Known rows, with every way that one mark hangs from another:
{sebus {kedog kuludok pere}}: [-2.092  0.970  1.174  2.439 -0.328 -4.104  0.894  1.493  0.508 -0.513
 -2.821  2.081  1.797 -3.068  3.846 -0.237  0.913 -1.102  0.266 -2.187
 -1.170 -3.957  3.725]
{sebus {kedog kuludok nirul}}: [-2.092  0.526  1.901  2.481 -0.074 -4.946  1.074  2.240  0.777 -0.605
 -2.480  2.530  1.923 -3.720  3.008  0.140  1.272  0.385  0.838 -1.763
 -1.405 -2.626  3.878]
{kedog keto kuludok nirul pere sebus}: [-3.972  0.538  3.107  1.285 -1.998 -3.711  2.184  1.252 -0.166  1.305
 -2.074  2.509  1.631 -6.707  3.171 -1.012  0.170 -0.854  0.128 -2.645
  0.432 -4.830  1.179]
{kedog kuludok sebus}: [-3.075  0.108  2.392  3.550  0.479 -2.829  0.676  1.221  1.963 -0.746
 -1.902  2.450  1.368 -3.030  3.863  0.479 -1.185  0.250 -1.574 -2.165
 -1.556 -2.936  3.851]
{pere {kedog kuludok sebus}}: [-2.672 -0.015  2.556  3.394  0.468 -1.993  1.133  1.533  1.606 -0.992
 -2.484  1.819  1.303 -3.215  2.826  0.032 -0.960 -0.499 -0.978 -1.108
 -0.641 -1.785  4.465]
{sebus {kedog pere}}: [-1.332  0.535  1.143  3.304  0.554 -3.869  0.675  0.920 -0.473 -1.184
 -2.972  0.735  2.380 -1.266  2.928 -0.393  1.979 -0.611  0.424 -2.509
 -1.455 -3.360  3.456]
{nirul {kedog keto kuludok pere sebus}}: [-3.424  0.551  3.370  3.047 -0.720 -2.826  2.014  1.309  0.426  0.797
 -2.454  2.082  1.849 -5.542  2.876 -0.943 -1.676 -0.806 -1.808 -2.787
  0.563 -3.700  1.780]
{sonef neti}: [-1.878 -1.008  2.383  5.770  1.794 -5.077 -0.686 -0.063  1.379 -1.144
 -3.176  1.879  2.214 -0.114  2.330  0.760  1.192  0.420 -0.662 -2.559
 -2.451 -1.614  3.167]
{nirul {kedog pere}}: [-0.445  0.844  2.631  5.275  1.445 -3.572  1.310  1.170  0.164 -0.641
 -2.624 -0.101  2.654 -1.502  0.926 -0.747 -0.321 -0.345 -1.445 -4.014
 -0.500 -1.490  2.230]
{neti {kedog keto sebus zoti}}: [-4.101 -1.219  4.332  4.330 -0.028 -3.405  0.567  0.077 -1.179 -2.327
  0.094  2.821  2.479 -3.414  3.634  0.727  0.152  0.330 -0.355 -1.167
  0.952 -1.955  2.268]
{pere {kedog keto nirul sebus zoti}}: [-3.222 -0.836  4.260  2.246 -1.213 -2.911  1.957  1.268 -1.867 -1.268
 -1.815  2.902  2.520 -4.341  1.719 -0.328  1.499 -0.558  0.505 -0.503
  1.377 -1.711  2.714]
{sonef {neti {kedog keto kuludok}}}: [-4.213 -1.175  3.245  5.484  0.518 -5.857 -0.549 -0.184  1.514 -0.763
 -1.704  2.978  1.965 -3.845  3.859  1.045 -0.075  0.163 -0.036 -1.818
 -0.658 -1.865  1.978]
{sebus {kedog nirul pere zoti}}: [-1.285  0.332  2.823  1.600 -1.192 -4.753  1.678  1.393 -2.606 -0.861
 -2.006  2.529  2.559 -2.721  1.910 -0.572  3.180 -0.912  1.694 -1.715
  0.511 -3.288  2.471]
{fabu {kedog keto nirul pere zoti}}: [-2.724 -0.487  3.093  2.588 -1.529 -4.686  2.176  1.007 -2.993 -2.091
 -1.120  2.245  2.619 -4.470  2.289 -0.186  3.354 -1.216  1.581 -2.630
  1.387 -1.628  1.494]
{fabu kedog}: [-1.577 -0.686  1.366  5.596  1.944 -3.625  0.645  1.029  0.464 -3.620
 -1.661  0.421  2.129 -0.892  2.692  0.892  1.569  0.480 -0.197 -3.067
 -1.993  0.158  4.111]
{sonef {neti {kedog kuludok nirul pere}}}: [-2.370 -0.325  4.028  3.821 -0.334 -6.290  1.026 -0.004  0.083  1.282
 -1.671  1.653  1.288 -4.716  1.390 -0.553  0.706 -0.361  1.532 -2.361
  0.559 -2.859  0.489]
{pere {kedog nirul}}: [-0.801  0.211  2.640  4.303  1.073 -3.696  1.304  1.720  0.091 -1.416
 -2.750  0.153  2.547 -1.894  0.489 -0.353  1.344  0.055  0.509 -2.307
 -0.667 -0.171  3.295]
{neti {kedog keto kuludok nirul sebus}}: [-4.397 -0.365  4.091  3.141 -0.614 -4.202  1.443  0.957  0.407 -0.077
 -0.463  2.239  1.591 -6.593  3.207 -0.095 -0.715  0.708  0.339 -1.770
  0.669 -2.732  1.468]
{gafatut {kedog keto kuludok pere zoti}}: [-3.522 -0.121  2.409  3.755 -0.604 -4.900  1.035  1.672 -1.111 -0.164
 -1.705  3.402  2.384 -4.053  5.199  0.423 -0.287 -1.634 -0.857 -2.565
  0.017 -3.134  2.713]
{sonef {neti {kedog kuludok sebus zoti}}}: [-3.920 -1.838  5.014  4.035 -0.185 -4.582  0.112 -0.357  0.256 -0.630
 -0.452  4.446  0.955 -3.401  3.256  0.908 -0.298  0.087 -0.018 -0.171
  0.597 -2.441  2.609]

Rows:
[-1.773  0.336  3.582  2.831 -0.666 -4.129  1.714  2.270 -0.212 -1.349
 -1.704  3.294  2.144 -3.594  1.706  0.335  0.694 -1.028  0.589 -1.133
  1.028 -0.476  3.580] : {pere {kedog kuludok nirul zoti}}
[-4.250 -0.360  1.990  2.321 -1.240 -2.778  1.952  0.840 -0.194 -1.072
 -1.635  2.101  1.051 -5.736  4.425 -0.309  0.651 -1.102 -0.096 -2.331
 -0.008 -3.409  2.617] : {fabu {kedog keto kuludok pere sebus}}
[-2.254  0.172  3.371  4.373  1.074 -2.711  1.379  1.728  1.844 -0.348
 -2.025  1.975  1.552 -3.369  2.402 -0.092 -2.207  0.539 -2.324 -2.392
 -0.750 -1.864  3.507] : {nirul {kedog kuludok sebus}}
[-2.714 -0.124  1.885  2.996 -0.063 -4.914  0.802  1.484 -0.692 -1.294
 -2.849  1.945  2.992 -3.428  2.938 -0.045  2.515  0.521  1.017 -2.008
 -1.387 -2.562  3.014] : {sebus {kedog keto nirul}}
[-3.715  0.057  2.589  5.277  0.677 -4.657  0.203  0.903  1.464 -1.671
 -0.805  1.969  2.337 -4.105  4.294  1.051 -0.942  0.169 -0.512 -2.553
 -0.383 -1.438  2.568] : {neti {kedog keto kuludok}}
[-2.130 -0.773  3.553  3.579  0.321 -1.933  1.033  0.982 -0.765 -2.349
 -1.805  2.317  2.095 -1.471  2.020  0.188  0.606 -0.663 -0.579 -0.594
  0.299 -1.149  4.235] : {pere {kedog sebus zoti}}
[-3.572  0.063  3.382  4.022  0.280 -2.933  1.242  1.610  1.461 -0.255
 -2.227  2.660  2.014 -4.786  3.232  0.012 -2.046  0.226 -2.325 -2.341
 -0.390 -2.275  2.975] : {nirul {kedog keto kuludok sebus}}
[-4.349  0.242  3.311  1.638 -2.168 -3.246  1.482  0.974 -0.730 -0.174
 -1.316  4.388  1.750 -5.216  4.584 -0.002 -0.131 -1.831 -0.832 -1.680
  1.137 -4.647  2.113] : {kedog keto kuludok pere sebus zoti}
[-2.357  0.705  2.417  3.190 -0.637 -4.650  1.521  0.921 -0.800 -0.059
 -2.421  0.992  2.940 -3.974  2.070 -0.784  1.684 -0.636  0.463 -3.740
 -0.150 -3.117  0.943] : {kedog keto nirul pere}
[-2.106  0.793  2.828  0.788 -1.971 -4.961  1.879  2.010 -1.567 -0.079
 -1.883  3.857  2.004 -4.478  2.848 -0.408  2.051 -1.359  1.552 -1.361
  0.780 -3.897  2.769] : {sebus {kedog kuludok nirul pere zoti}}
[-2.011  0.080  3.189  3.085 -0.559 -5.377  1.893  2.278 -1.513  0.832
 -1.433  2.543  1.948 -4.121  3.103 -0.296  0.184 -1.069  0.276 -2.609
  0.268 -2.818  2.376] : {gafatut {kedog kuludok nirul pere zoti}}
[-3.631 -1.583  3.856  3.496 -0.122 -4.297  1.426  1.598 -2.217 -0.350
 -1.463  2.833  2.428 -4.097  3.372 -0.006  0.664  0.535 -0.298 -1.653
 -0.288 -2.619  2.555] : {gafatut {kedog keto nirul sebus zoti}}
[-3.028 -0.758  4.335  4.205  0.080 -2.910  1.258  1.180 -0.853 -1.557
 -1.600  3.215  2.798 -3.060  2.432  0.220 -0.451  0.100 -1.997 -1.814
  0.647 -1.616  2.742] : {nirul {kedog keto sebus zoti}}
[-2.541  0.387  3.419  2.538 -1.598 -4.835  1.614  1.037 -2.197 -0.659
 -1.589  2.808  3.104 -3.963  2.318 -0.338  2.071 -1.244  0.649 -2.934
  1.165 -2.948  0.997] : {kedog keto nirul pere zoti}
[-1.839 -0.680  4.328  2.534 -0.393 -2.702  1.950  1.475 -1.489 -1.360
 -1.706  2.247  2.075 -2.983  0.854 -0.429  1.291 -0.268  0.548 -0.645
  1.028 -1.196  3.300] : {pere {kedog nirul sebus zoti}}
[-2.329  0.688  2.054  1.789 -1.239 -4.269  0.990  1.552 -0.805 -1.088
 -1.899  3.877  2.066 -2.988  4.113  0.215  1.451 -1.671  0.430 -1.397
  0.123 -3.755  3.742] : {sebus {kedog kuludok pere zoti}}
[-2.868  0.477  4.173  0.983 -2.092 -3.623  2.336  1.452 -1.112  0.727
 -1.019  3.694  1.351 -5.342  2.524 -0.691  0.310 -1.214  0.279 -1.859
  1.416 -4.222  1.756] : {kedog kuludok nirul pere sebus zoti}
[-2.424  0.078  3.246  2.324 -0.307 -2.778  2.076  1.921  0.784 -0.037
 -2.379  1.713  1.250 -4.626  1.551 -0.638 -0.226 -0.151  0.116 -1.134
  0.094 -1.789  3.488] : {pere {kedog kuludok nirul sebus}}
[-2.816 -1.004  3.302  5.812  1.363 -5.643 -0.424 -0.094  1.869 -0.792
 -1.572  2.275  1.461 -2.501  2.939  1.015 -0.340  0.415 -0.036 -1.829
 -1.033 -1.397  2.658] : {sonef {neti {kedog kuludok}}}
[-1.852  1.136  1.830  1.397 -1.046 -4.871  1.729  1.912 -0.287  0.440
 -2.662  1.982  1.806 -4.516  2.630 -0.798  1.589 -0.747  1.320 -2.257
 -0.583 -3.967  2.703] : {sebus {kedog kuludok nirul pere}}
[-2.111  0.280  1.274  3.780  0.204 -3.755  1.529  1.240  0.538 -1.820
 -1.664  1.133  1.323 -3.382  3.430  0.121  0.845 -1.101  0.107 -3.237
 -0.724 -1.662  3.233] : {fabu {kedog kuludok pere}}
[-2.639 -0.427  3.279  4.860  0.356 -5.474  0.196 -0.442  0.891  0.323
 -1.746  1.691  1.346 -3.303  2.625  0.009  0.051 -0.653  0.472 -2.308
 -0.104 -2.714  1.475] : {sonef {neti {kedog kuludok pere}}}
[-3.660 -0.189  2.242  2.768 -1.520 -4.226  1.633  1.169 -1.154 -2.343
 -0.921  3.628  2.036 -4.643  4.532  0.708  1.513 -1.965  0.304 -2.334
  0.976 -2.039  2.728] : {fabu {kedog keto kuludok pere zoti}}
[-3.778 -1.167  2.968  2.469 -1.340 -2.695  1.819  0.254 -2.446 -2.319
 -0.935  2.626  1.864 -4.032  3.568 -0.079  2.199 -1.280  0.228 -1.819
  0.955 -2.785  2.382] : {fabu {kedog keto pere sebus zoti}}
[-3.620 -0.776  4.137  2.469 -1.234 -3.755  1.391  1.074 -1.482 -1.048
 -1.183  3.678  2.615 -4.171  2.729  0.085  1.257  0.058 -0.031 -1.607
  0.599 -2.823  2.062] : {kedog keto nirul sebus zoti}
[-3.841 -0.685  4.327  3.320 -1.096 -3.330  1.170 -0.257 -2.183 -1.200
 -0.135  2.206  2.268 -4.160  3.283 -0.183  0.522 -0.816  0.152 -1.655
  1.952 -3.317  1.167] : {neti {kedog keto pere sebus zoti}}
[-3.806 -0.291  4.347  3.417 -0.699 -3.063  1.528  1.722  0.150 -0.883
 -1.373  4.539  2.190 -4.807  3.440  0.474 -1.501 -0.382 -2.148 -1.539
  0.929 -2.130  3.011] : {nirul {kedog keto kuludok sebus zoti}}
[-4.607 -0.430  3.353  4.206  0.108 -3.435  0.578  0.569  1.151 -1.077
 -0.590  2.212  1.640 -5.123  4.431  0.541 -1.361  0.428 -0.785 -1.703
 -0.049 -2.590  2.477] : {neti {kedog keto kuludok sebus}}
[-3.437  0.856  1.080  2.108 -1.057 -4.315  0.813  1.380  0.144 -0.487
 -2.984  2.744  2.287 -4.398  4.741 -0.108  1.148 -1.333  0.258 -2.136
 -0.831 -4.315  3.155] : {sebus {kedog keto kuludok pere}}
[-1.107 -0.065  2.055  3.602  0.292 -4.264  2.186  1.064 -1.344 -1.551
 -1.710 -0.256  1.914 -3.186  1.167 -0.640  2.603 -0.315  1.409 -3.525
 -0.339 -1.264  2.091] : {fabu {kedog nirul pere}}
[-2.161  0.013  2.582  4.033  0.302 -3.971  1.294  1.500 -0.237 -1.418
 -2.886  0.875  2.988 -3.293  1.419 -0.268  1.548 -0.252  0.519 -2.285
 -0.243 -0.654  2.716] : {pere {kedog keto nirul}}
